(in the rows, 128 means zero)
Known rows, with every way that one mark hangs from another
(Z_820 Z_374 (Z_538 (Z_439 Z_260))): [109 101 124 131 122 136 119 113 167 108 128 142  88 136 126 140  97 119
 124 129 112 148 171  93 166  93 148 154 117  82 119 144]
(Z_538 (Z_412 Z_215) (Z_439 Z_260) (Z_820 Z_374)): [116  40 129 147 133 122 141 150 151 106 189 122 108 113 152 155 118 115
 140 129 101 188 159  62 138  93 118 126 101  86 134 143]
(Z_439 Z_166 Z_260 (Z_538 (Z_820 (Z_374 Z_116)))): [120 101 127 167 145 163 118 133 166 100 116 156  85 140 146 157  96  85
 130 138  80 135 142  73 162  91 131 170 143  84 136 155]
(Z_34 (Z_976 (Z_538 Z_820))): [115  95 138 143 109 126 114 113 117 122 136 137 122 122 120 135 128 135
 124 127 127 144 145 142 110 143 136 113 113 143 105 144]
(Z_260 (Z_28 Z_11)): [117 123 131 148 110 129 113 104 132 161 114 126 114 123 140 157 135 143
 114 133 135 119 150 126 106 127 128 146 133 157 123 122]
(Z_820 Z_374 (Z_538 (Z_976 Z_34)) (Z_613 Z_646)): [131  81 118 107 132 139 114  95 143 122  94 157  56 125 148 125  95 121
  99  93 121 130 177  85 167 117 127 174 112 117 108 185]
(Z_538 (Z_412 Z_215) Z_820 Z_976): [135  48 133 130 141 115 157 148 115 123 189 115 129 114 161 134 143 111
 143 116 127 170 138  75 114 138  94  93 114 118 129 138]
(Z_439 Z_260): [128 137 130 133 135 145 127 139 158 130 136 141 118 136 124 145 118 139
 138 137 114 115 131 106 153 124 132 141 130 127 121 132]
(Z_820 Z_538 Z_613): [105 110 130 111 125 131 111  95 144 126  99 116 105 116 125 121 104 100
 108 116 131 118 160 114 142 114 131 142 106 115 123 147]
(Z_811 (Z_412 Z_215)): [130 127 140 127 125 102 155 129 142 152 140 107 117 139 113 144 128 138
 137 103 135 156 149 102 116 100 132 123 102 143 149 134]
(Z_260 (Z_28 Z_11) (Z_439 Z_166)): [103 122 120 166  99 122 113 112 139 150 107 137 114 134 139 166 123 139
 111 143 118 116 164 127  99 130 143 151 120 169 113 115]
(Z_811 (Z_412 Z_538)): [135 120 121 109 126 105 150 122 153 139 128 104 104 131 100 149 118 127
 134 110 127 139 146 105 125 104 145 123 108 129 142 138]
(Z_811 (Z_412 Z_215 (Z_538 (Z_439 Z_260) Z_820))): [123  52 120 133 121 109 152 165 195 131 174 101  92 117 120 172 115 135
 149 120 101 166 154  61 131  88 131 115  70 101 148 138]
(Z_28 Z_11 Z_679): [140 147 151 143 115 140 114 103 153 167 104 109 141 128 131 153 123 116
 119 108 164 107 129 118 118 131 132 145 144 134 125 140]
(Z_538 Z_412 (Z_439 Z_166 Z_260) (Z_820 Z_374)): [117  42 111 149 128 145 116 147 151  77 162 142 100 131 151 156 109 115
 125 143 105 177 159  72 162 106 134 139 123  72 139 149]
(Z_538 Z_412 Z_439 Z_820 Z_976): [138  24 115 132 123 133 131 138 122  90 174 126 125 104 167 124 147 112
 131 133 140 171 137  94 115 148  95  84 119  88 125 145]
(Z_976 Z_34): [138 123 129 136 134 121 122 139 125 129 116 130 123 129 135 129 119 150
 126 113 116 111 115 126 126 136 130 137 125 147 123 133]
(Z_811 (Z_412 Z_215 (Z_538 (Z_439 Z_166) Z_976))): [123  63 114 129 121  87 167 154 164 125 155 113  92 148 131 163 132 145
 168 105 135 166 174  71 128  94 138 119  82  95 159 136]
(Z_538 Z_412 (Z_439 (Z_260 Z_28)) (Z_820 Z_613)): [ 99  32 111 144 109 151 107 118 155 101 148 117 108  89 163 158 136 123
 118 163 109 150 168  85 120 122 114 124  95 107 121 151]
(Z_811 Z_412): [139 133 131 122 120 124 137 115 139 136 120 118 115 138 110 135 125 133
 119 114 141 145 140 119 126 118 136 123 122 140 140 139]
(Z_260 (Z_439 Z_538)): [120 146 119 141 112 130 136 105 138 118 116 139 129 137 133 128 115  98
 131 131 106 112 140 124 112 128 132 115 118 140 105 132]
(Z_34 (Z_976 Z_538)): [111 135 144 136 112 116 125 100 120 128 122 142 127 137 111 136 132 142
 141 123 138 132 155 147 113 134 150 126 119 150 105 142]
(Z_820 (Z_374 Z_116) (Z_538 Z_439 Z_976)): [119  70 137 134 139 119 136 104 139 113 116 138  92 114 148 120 122  93
 132 117 134 163 161 104 129  99 116 147 126  73 121 152]
(Z_412 Z_215 (Z_538 (Z_820 Z_613) Z_976)): [118  39 118 118 139 105 147 148 148 140 159 102 100  96 153 137 123 112
 143 107 109 134 152  79 132 118 104 119  78 101 134 141]
(Z_820 Z_374 (Z_613 Z_646)): [120 108 116 112 126 144 114 102 142 126 107 146  80 115 134 131 113 112
 102 119 121 145 169 110 153  99 130 172 113 113 127 168]
(Z_34 Z_976): [117 124 140 142 129 122 125 117 108 130 136 147 132 135 117 134 141 133
 121 131 141 136 143 130 125 126 137 125 126 136 119 131]
(Z_820 (Z_374 Z_116) (Z_538 Z_412 Z_439) Z_613): [ 97  57 140 123 143 117 122  82 144 101 107 110  97  91 140 125 113  60
 117 116 132 170 178  95 119  76 118 151 106  74 129 168]
(Z_260 Z_28): [114 124 124 139 111 125 127 113 119 134 123 126 121 125 137 145 142 144
 126 151 119 130 147 132 110 128 134 134 126 147 123 123]
(Z_811 (Z_412 Z_215 (Z_538 Z_820 Z_976))): [141  56 123 119 132  95 167 152 150 146 171 101  95 121 129 152 126 129
 145  99 120 164 149  71 122 114 117 102  89 118 144 140]
(Z_260 Z_28 (Z_439 (Z_538 Z_412))): [106 126 118 145 101 124 145  84 119 110 130 130 132 128 147 151 136  97
 134 152 104 134 168 109  83 130 132 107 122 157  99 133]

Rows
[116   4 122 132 129 118 137 138 133 108 174 107 118  90 176 127 143 105
 138 115 135 171 159  77 113 126  87  96  82  87 135 153] => (Z_538 (Z_412 Z_215) Z_439 (Z_820 Z_613) Z_976)
[114  38 111 137 116 134  99 116 136 102 121 122  98  93 152 119 113 108
 100 125 116 153 155 120 138 106 120 140  95  74 136 152] => (Z_538 Z_439 (Z_820 Z_374 Z_613))
[134  26 114 125 118  94 162 153 159 130 174 100  96 114 139 150 135 131
 149 105 125 176 154  73 112 109 115  94  75  94 147 140] => (Z_811 (Z_412 Z_215 (Z_538 Z_439 Z_820 Z_976)))
[123  97 130 136 117 125 127 134 167  99 135 129 116 127 141 151 114 159
 165 122 114 129 145 104 121 135 137 126 113 133 103 155] => (Z_976 Z_34 (Z_538 Z_412 (Z_439 Z_260)))
[115  60 109 115 130 123 117 132 148 123 130 102 105  89 133 134 113 103
 117 124 104 123 140 107 133 119 120 128  91 103 132 143] => (Z_412 (Z_538 (Z_820 Z_613)))
[138  97 133 138 142 112 162 130 119 118 153 130 120 146 168 140 132 122
 167  94 122 130 143  66 116 131 109 106 124 135 123 149] => (Z_439 (Z_538 (Z_412 Z_215) (Z_976 Z_34)))
[113  66 117 130 127 143 131 132 164  85 151 149 100 149 149 152 117 118
 148 133 136 154 175  57 162 125 131 123 127  81 123 149] => (Z_820 (Z_538 Z_412 (Z_439 Z_166 Z_260) Z_976))
[113 142 137 172  86 127 113  95 150 165  90 121 137 135 139 178 126 128
 113 140 136 107 163 123  92 134 154 161 128 167 110 126] => (Z_260 (Z_28 Z_11 Z_679) (Z_439 Z_166))
[130  69 125 122 130  88 157 135 147 143 159  94  85 122 115 155 104 117
 127  97 100 179 162  80 129  78 138 132  88 112 153 140] => (Z_811 (Z_412 Z_215 (Z_538 (Z_820 Z_374))))
[115 162 131 161  82 134 136  73 141 137  95 122 147 134 142 156 133 103
 132 150 118 106 158 123  87 133 149 129 126 156  97 136] => (Z_260 (Z_28 Z_679) (Z_439 Z_538))
[126 104 129 115 131 122 135  97 124 122 123 142  92 141 136 119 107 111
 119 107 131 146 166 102 158 117 134 142 139 100 114 146] => (Z_820 Z_374 (Z_538 Z_976))
[138 102 129 122 135 122 128 121 129 126 115 138 104 137 144 123 112 138
 125 101 127 115 137 102 141 146 126 132 128 132 109 143] => (Z_820 (Z_538 (Z_976 Z_34)))
[109  57 129 171 123 142 118 129 156 116 132 137  91  95 155 161 129 122
 122 165  88 162 152 102 120  97 121 162 117  97 122 139] => (Z_538 (Z_439 (Z_260 Z_28)) (Z_820 (Z_374 Z_116)))
[111 117 133 178  91 155  99 113 186 148 104 131 120 142 147 196 129 151
 134 149 145 113 166  92 129 118 155 170 131 121 130 135] => (Z_538 (Z_439 Z_166 (Z_260 (Z_28 Z_11 Z_679))))
[126  95 124 131 110 125 117 110 130 116 125 123 102 119 132 126 102 126
 125 116 106 150 147 136 130 125 137 138 123 119 116 149] => (Z_976 (Z_538 (Z_820 Z_374)))
[110  69 115 141 133 109 158 178 182 120 170 137  97 145 145 171 126 148
 186 127 109 139 165  57 156 103 135 136  92  83 139 125] => (Z_412 Z_215 (Z_538 (Z_439 Z_166 Z_260) Z_976))
[108 103 104 169 105 169 108 130 156 100 125 153  97 149 153 174 114 128
 128 166  84 121 155  82 148 124 141 143 133 121 128 137] => (Z_439 Z_166 (Z_260 Z_28) (Z_538 Z_820))
[107  87 122 145 111 136 131 121 148 107 153 131 120 121 147 165 145 141
 143 165 120 152 163  93 117 121 129 123 118 120 118 133] => (Z_538 Z_412 (Z_439 (Z_260 Z_28)))
[126  71 140 136 125 100 139 144 130 121 157  99 124 112 147 143 116 138
 153 100 104 152 133 100  92 135 119 112  98 158 115 147] => (Z_976 Z_34 (Z_538 (Z_412 Z_215) Z_820))
[124 100 113 149 111 135 125 104 129 106 126 141 110 124 143 126  99  82
 107 127  85 138 147 115 124 120 131 125 119 118 107 141] => (Z_260 (Z_439 (Z_538 (Z_820 Z_374))))
[119   4 104 135 120 141 112 136 133  79 147 127 108 107 173 130 135 106
 123 130 139 160 160  85 135 137 104 110 103  73 140 159] => (Z_538 Z_412 (Z_439 Z_166) (Z_820 Z_613) Z_976)
[102 113 156 134 126  90 155 109 112 132 163 122 135 135 118 149 140 130
 164 112 141 164 169 112  95 118 137 110 105 156 111 142] => (Z_34 (Z_976 (Z_538 (Z_412 Z_215))))
[108  89 123  94 131 139 120  76 140 110 118 134  75 115 131 133 102  77
  97 111 131 169 192  80 151  91 129 157 113 108 121 181] => (Z_820 Z_374 (Z_538 Z_412) (Z_613 Z_646))
[112  79 116 131 117  83 156 153 169 125 146 101  99 143 114 169 124 139
 159 111 124 167 170  79 119  77 150 127  76 104 166 129] => (Z_811 (Z_412 Z_215 (Z_538 (Z_439 Z_166))))
[128  41 105 156 124 152 115 155 157  90 150 163  84 139 161 146 112 137
 129 137 107 156 157  80 178 121 130 145 126  64 132 146] => (Z_538 (Z_439 Z_166 Z_260) (Z_820 Z_374) Z_976)
[103 104 146 122 148 123 118  84 146 131  83 119  88 102 128 120  97  73
 108 111 119 139 164 110 137  81 125 177 117  98 127 159] => (Z_820 (Z_374 Z_116) Z_538 Z_613)
[ 89  71 112 130 113 126  97  96 150  94  92 131  81 131 137 128  94 103
 110 117 126 148 189 104 160  85 151 167 100  69 140 154] => (Z_820 Z_374 (Z_538 (Z_439 Z_166)) Z_613)
[ 99  85 128 138 108  96 145 137 146 100 153 112 126 137 139 152 130 135
 180 120 132 171 171 102 100 108 140 118  95 115 137 138] => (Z_976 (Z_538 (Z_412 Z_215) (Z_439 Z_166)))
[143  74 119 141 124 121 128 144 129 113 128 142 116 125 161 124 138 160
 139 114 133 125 125 115 123 148 117 121 116 115 119 139] => (Z_538 Z_439 (Z_976 Z_34))
[150  52 112 127 139 114 135 158 134 123 147 123 103 112 152 137 118 139
 133 111 101 119 117  94 131 149 115 118 113 121 117 139] => (Z_412 (Z_538 Z_820 (Z_976 Z_34)))
[111  35 116 135 125  91 146 153 143 119 171 105 101 103 141 146 117 115
 142 117  94 175 156  89 122  84 128 127  80  77 144 129] => (Z_412 Z_215 (Z_538 Z_439 (Z_820 Z_374)))
[140  99 115 142 135 135 135 126 119  90 126 150 111 162 167 144 124 122
 153 110 124 119 144  73 139 142 126 120 146 122 126 156] => (Z_439 Z_166 (Z_538 Z_412 (Z_976 Z_34)))
[132  18 103 114 113 120 130 125 165 116 135 103  83  98 141 136 125 118
 123 109 133 151 162  88 127 117 115 106  76  82 140 161] => (Z_811 (Z_412 (Z_538 Z_439 (Z_820 Z_613) Z_976)))
[123 150 145 159 105 164 125  73 169 149 116 123 129 144 149 193 128 104
 141 136 143 105 167  69 117 122 139 141 158 144 112 154] => (Z_439 (Z_260 (Z_28 Z_11 Z_679)) (Z_538 Z_412))
[133  53 132 139 137  95 156 152 123 116 168 120 125 121 170 137 145 148
 162 103 133 156 141  81 105 131 106 104 102 119 125 140] => (Z_538 (Z_412 Z_215) Z_439 (Z_976 Z_34))
